What can hang from each mark:
Z982: Z101 Z813
Z229: Z101 Z163 Z813
Z619: Z101 Z163 Z813
Z101: Z63 Z229 Z329 Z619 Z982
Z813: Z229 Z619 Z917
Z163: Z329 Z619 Z982
Z329: Z163
Z917: Z813

Each row was made from one small tree. The marks that hang from a mark follow it in brackets, in the order of their numbers. Every link used is in the known rows. Write each row's tree.
(in the rows, 128 means zero)
Known rows:
Z101(Z63 Z229 Z619 Z982(Z813)): [127 107 131 139 158 125 108  83  67  71 102 127  95 120  90  97 160  77
 139 129 136 117 108 122 143 145  92 142 100 152 143 104 107 215 117 153]
Z329(Z163(Z619 Z982)): [134  86 145 133 167  92  93 128 124  93 138 116  92 119 134 122 132 129
 164 150 139 119 110 136  96 147  62 154 165 170 111  96 159 185 118 130]
Z163(Z329 Z619(Z101) Z982): [133  85 151 141 152  88 108 133 127  71 126 101  48 106 150 149 119 185
 179 144 122 112 114 136 111 187  62 122 166 160 128 101 165 202 126 144]
Z163(Z619(Z813(Z229 Z917)) Z982): [148 101 133 133 165  94 126 131 130  63 137 122  60 108 148 158 125 149
 168 119 154 125 118 131 113 164  85 143 180 176 137 106 132 203 129 123]
Z982(Z101(Z63)): [140 125 137  94 136 135 134 128 101  72 113 123 114  89 130 142 138 122
 166  88 124 127 132 110 111 161  87 114 163 148 112 111 138 212 111 115]
Z163(Z329 Z619(Z101(Z63 Z229)) Z982): [122  87 140 138 160  97 104 124 110  62 115 104  42 109 132 145 121 180
 178 138 121 107 109 137 110 177  63 125 160 164 141  96 156 207 123 160]
Z101(Z63 Z619(Z813(Z229))): [140 127 117 120 169 120 137 108  86  52 115 132  69 113 103 129 160  95
 150 127 122 132 149  99 144 184 115 115 156 143 153  97 120 202 156 108]
Z917(Z813(Z619)): [165 121 136 106 166 123 130 104 118  88 132 158  99  75 150 129 151 128
 166 104 101 133 150 115 148 156  97 101 181 168 132  91 101 180 107  97]
Z917(Z813(Z619(Z163))): [160 114 143 118 166 125 123 111 123  95 135 157 101  77 161 120 150 120
 166 105 100 130 146 116 143 156  86 100 176 167 121  87  98 177 106 100]
Z917(Z813(Z619(Z101(Z63 Z229 Z982)))): [164 116 130 104 170 131 129  93 108  86 122 160  84  80 146 130 154 131
 160  96  97 126 144 122 152 150  97 108 172 170 144  85 100 191 108 117]
Z982(Z813(Z619(Z101(Z329)) Z917)): [160 130 133 114 135 134 153 117 133  87 128 134  76  99 160 109 133 101
 152 135 105 136 116 110 164 168 114  89 151 157 129  93 102 220 120  86]
Z813(Z229(Z101) Z619 Z917): [145 122 115 121 193 115 135 101 116  48 138 138  80  52 144 126 137 137
 169 123 115 121 130 109 123 208 124  92 175 182 161  88  84 180 116  97]
Z229(Z101(Z63 Z329) Z163 Z813(Z917)): [106 145 121 118 133 136 123 120 139  54 118 107  94  96 161 157 155  81
 161 129 126 119 118 140 116 191 108  92 147 189 185 106 112 199 135 122]
Z163(Z329 Z619 Z982(Z101)): [125  90 154 131 144  88 101 136 119  68 134  93  84  96 147 153 126 185
 187 129 134 107 106 131  88 185  50 130 165 162 112 114 164 195 112 135]
Z163(Z619(Z101(Z329) Z813(Z229))): [142 134 123 120 155 116 159 118 121  65 107 123  40 129 160 157 129 134
 161 101 138 128 134 119 120 205 102 124 168 173 133  90 154 223 163 116]
Z619(Z101): [156 116 141 116 146 125 154 129 121  86 109 136  67 107 151 131 123 124
 164 107 109 135 144 121 146 170 103 105 165 155 121  97 146 220 124 119]
Z619(Z101(Z63 Z982) Z813(Z229)): [167 133 122 116 159 136 153 113 113  57  86 143  45 125 151 142 142 102
 152  97 126 120 145 123 136 153 113 137 158 149 152  83 141 228 138 138]
Z917(Z813(Z229(Z101 Z163(Z329)) Z619)): [137 127 135 103 176 122 115 116 121  57 129 139  88  76 154 141 154 144
 188 101 108 124 144 132 115 197 100 108 180 187 151  88 104 154  91  97]
Z101(Z63 Z619(Z163) Z982(Z813)): [135  93 154 152 147 125 100 106  99  82 122 117 106 115 116  97 166  71
 125 152 135 124 115 121 137 158  77 127 111 126 119 100 113 201 126 141]
Z813(Z917): [172 122 137 131 148 121 142 121 129  93 131 143  91  66 132 114 113 123
 157 121 108 131 134 113 149 138  99 109 164 169 137  96 104 219 116 106]
Z329(Z163(Z619 Z982(Z813))): [131  91 147 123 154  97  92 134 129  96 136 113  91 130 141 118 132 115
 165 154 144 124 103 138  95 145  64 154 161 165 106  97 152 188 109 122]
Z229(Z163): [142 107 156 140 140 119 135 142 128  72 119 119 102 112 140 129 130 115
 166 111 124 138 135 135 135 171  94 139 148 177 127 117 147 198  98 109]
Z229(Z163 Z813(Z917)): [162 122 147 131 118 119 132 125 140  87 128 127 101 107 175 130 128  83
 172 118 122 134 123 132 147 165 104 119 155 194 165 106 113 207 104  96]
Z329(Z163(Z619(Z813(Z229 Z917)) Z982)): [144  97 135 129 170  95 105 127 128  87 138 124  75 119 145 126 129 127
 170 145 136 117 113 134  98 145  73 160 173 178 127  88 146 191 124 119]
Z982(Z101(Z229) Z813): [129 136 142  86 118 137 144 135  99  90 104 125 114 120 153 121 129  96
 186  78 134 132 106 121 109 156  89 125 139 165  92 114 124 222  81 102]
Z229(Z163 Z813): [147 123 150 131 120 117 128 128 131  78 114 122 106 130 176 135 140  73
 176 113 135 136 128 134 137 176 102 123 148 181 149 110 135 201 104 106]
Z329(Z163(Z619 Z982(Z101(Z229(Z813))))): [128  92 141 117 155  94  93 121 111  97 133 115 101 124 152 130 133 122
 180 131 139 112 100 137  85 150  61 154 164 181 114  99 154 191 111 126]
Z329(Z163): [147 111 142 127 160 112 112 123 118 100 118 133 102 111 135 100 132  97
 163 142 118 122 130 122 112 138  80 140 154 162 113  87 149 196 115 116]
Z229(Z163(Z619 Z982(Z101)) Z813(Z917)): [144  95 152 123 116 102 118 131 139  82 150 106  99 110 184 160 129 124
 181 113 142 128 100 146 119 179  83 134 170 203 154 121 126 198 102 100]
Z813(Z229 Z619(Z101 Z163(Z982)) Z917): [162  98 134 145 178 116 130 115 128  66 147 140  54  76 171 116 125 144
 173 128 100 117 119 118 144 181 103  99 179 177 145  75  92 183 108 103]

Which tree is each row?
[124 110 138 122 162 108 111 138 128  53 129 116  91 117 150 132 146 112
 177 136 147 124 111 133 114 163  96 115 162 148 118 111 124 179  91 125] => Z163(Z982(Z813(Z229(Z101) Z619)))
[155 104 142 152 160 111 149 119 107 103 139 139  80  96 147 103 145  96
 152 130 102 132 143 103 155 175  95 112 152 158 123 101 109 210 153  90] => Z101(Z619(Z163 Z813(Z917)))
[152 121 138 114 141 139 130 120 118  68  97 128  68 120 139 128 136 106
 150 115 128 126 126 130 136 154 101 123 145 141 134  89 136 219 112 143] => Z619(Z101(Z63 Z982(Z813(Z229))))
[168  85 142 160 173 113 130 111 129  93 155 143  94  60 159 104 132 127
 149 144  96 121 120 109 157 151  89  98 165 167 130  95  87 196 117 104] => Z813(Z619(Z163(Z982)) Z917)
[118 147 138  98 109 132 143 128 107  81 123 103 110 123 148 128 153  95
 172 113 126 126 108 112 124 188  93 101 136 148  94 116 139 210 128  83] => Z982(Z101(Z329 Z619) Z813)
[133 130 126 121 175 112 130 120 116  57 135 128  76  64 126 128 129 134
 178 119 124 123 133 120 113 196 113 103 170 181 155  92  96 184 119 103] => Z813(Z229(Z101(Z619)) Z917)
[ 97  97 152 122 152 116 116 163 140  58 131  98 101 112 151 150 146 120
 173 122 143 134 118 158  97 183  91 131 153 174 124 134 140 178  83 123] => Z229(Z101 Z163(Z982(Z813)))
[119 153 114 113 145 121 122 106 135  83 118 122  97  91 175 134 150  71
 167 143 124 108 118 128 107 173 101  83 153 177 159  89 116 204 149 121] => Z229(Z101(Z329(Z163)) Z813(Z917))
[105 101 142 134 177 110 129 127 108  81 129 119 100  84 138 125 155 107
 159 128 124 130 141 120 108 210  93  97 150 152 113 115 123 184 136 120] => Z229(Z101(Z619(Z163)))
[120 112 119 131 176 118 124  92  61  66 108 134  80 106  81 110 150 101
 156 119 114 125 131 108 146 166 103 117 132 162 149 104 111 208 135 132] => Z101(Z63 Z229 Z619)
[163 102 146 157 155 119 138 145 141 101 131 144  76  99 178 117 128  98
 158 123 115 120 130 123 138 116  76 127 164 158 118  95 111 218 126 118] => Z619(Z163(Z982) Z813(Z917))
[180 142 120 134 142 137 173 106 134  89 104 142  47 105 173 135 133 109
 142 112 100 111 136 122 163 135 107 121 149 164 149  86 136 252 164 124] => Z619(Z101(Z329 Z982) Z813(Z917))
[122 116 153 119 132 102  98 144 114  58 128  94  89 113 147 126 138 145
 205 140 125 107 102 129 102 172  70 117 151 145 113 108 145 182  89 114] => Z163(Z329 Z982(Z101(Z619) Z813(Z229)))
[130 136 128 112 180 128 114 112 123  65 128 146  89  78 164 136 157 125
 180 103 114 120 141 126 113 186  93  93 178 175 133  78  99 159 111 108] => Z917(Z813(Z229(Z101(Z329)) Z619(Z163)))
[131 157 122 110 125 131 143 106 100  81 105 126 107 102 162 138 133 103
 186  84 120 105 110 118 118 154  88 108 144 182 127 102 132 225 125 117] => Z982(Z101(Z229(Z813(Z917)) Z329))
[145 145 130  96 118 141 152 117 123  82 133 118 109  91 166 123 142 110
 163 113 110 123 102 106 135 174  99  92 148 162 111 106 111 219 117  74] => Z982(Z101(Z329) Z813(Z619 Z917))
[154  97 148 143 154 125 153 151 136 100 114 139  50 131 197 131 132 104
 164 109 109 125 137 130 139 141  82 122 168 149 107  94 142 221 134 126] => Z619(Z101 Z163(Z982) Z813)
[121 101 140 150 164 105 135 110  77  78 121 125  89 116 112 110 142 112
 174 112 113 130 127 126 147 186 100 139 127 192 138 118 126 199 114 109] => Z101(Z229(Z163) Z619)
[130  90 153 151 156  84  96 131 126  66 128 100  71 100 137 141 123 171
 178 150 136 110 112 132 103 178  58 128 159 158 124 106 159 194 120 146] => Z163(Z329 Z619 Z982)
[140 128 131 102 140 123 144 106  87  85 108 133 117 101 163 132 139 103
 186  77 124 119 120 111 117 169  94 116 152 176 118 111 125 216 105 110] => Z982(Z101(Z229(Z813(Z619))))
[125 133 152  84 113 130 132 152 119  64 119 103 108 128 160 140 130 117
 192  83 151 138 105 132  91 199  91 137 154 171  99 112 137 195  76  84] => Z982(Z101 Z813(Z229(Z163(Z619))))
[132 143 123 129 150 132 155 112 108  76  91 133  53 120 148 129 126 117
 170 102 104 116 128 126 146 160 102 105 143 170 130  89 150 229 139 139] => Z619(Z101(Z229 Z329))
[144 124 135 137 139 114 124 103 120  82 121 128 109 113 196 128 157  69
 171 128 127 115 116 111 134 173  92  88 154 156 130  99 122 200 131 116] => Z229(Z813(Z619(Z163(Z982(Z101(Z329))))))
[160 105 156 149 145 122 120 107 121  87 112 130 117 109 156  99 149  80
 139 131 140 122 114 124 134 147  85 133 121 141 107 102 123 209 101 135] => Z101(Z982(Z813(Z619(Z163))))
[166 115 132 109 168 127 132  96 111  93 123 160  86  81 155 127 149 133
 167  94  98 125 143 124 152 153  96 109 172 175 137  88 103 190 105 111] => Z917(Z813(Z619(Z101(Z229 Z982))))
[150 127 135 139 145 125 131 107 125  86 103 123  71 119 154 123 139 110
 150 132 111 105 124 134 134 145  86 126 137 157 124  84 166 219 142 144] => Z619(Z101(Z329(Z163) Z982))
[136 116 136 125 141 124 133 111 121  72 110 112  65 120 139 147 135 128
 139 121 142 127 117 128 124 187  85 121 145 157 127  96 152 224 150 143] => Z163(Z619(Z101(Z63 Z329 Z982(Z813))))
[138 124 135 108 183 125 116 115 120  69 130 151  94  75 162 133 154 127
 181  97 115 125 146 126 111 185  94  99 183 174 131  81  94 157  99 105] => Z917(Z813(Z229(Z101) Z619(Z163)))
[143  95 133 146 165 119 126 120 103  80 139 132  71  98 121 117 155  99
 142 144 109 128 136 107 152 153  90 112 156 143 141 100 104 204 154 113] => Z101(Z63 Z619(Z163(Z982) Z813(Z917)))
[132 126 131 125 165 107 128 119 112  54 101 114  54 102 139 143 132 146
 171 124 134 118 136 115  94 214  85 124 157 163 145  89 146 208 146 128] => Z163(Z329 Z619(Z813(Z229(Z101(Z63)))))
[153 123 134 112 163 137 128 108 124  87 128 153  80  84 161 129 155 126
 160 107  92 128 145 120 149 159  90  89 177 163 132  78 104 184 123 108] => Z917(Z813(Z619(Z101(Z63 Z329) Z163)))
[126 100 144 150 161 118 109 116  93  74 124 119  84  96 107 102 152 105
 150 153 104 124 136 105 138 183  80  99 138 136 130  94 122 193 144 124] => Z101(Z63 Z619(Z163(Z329)))
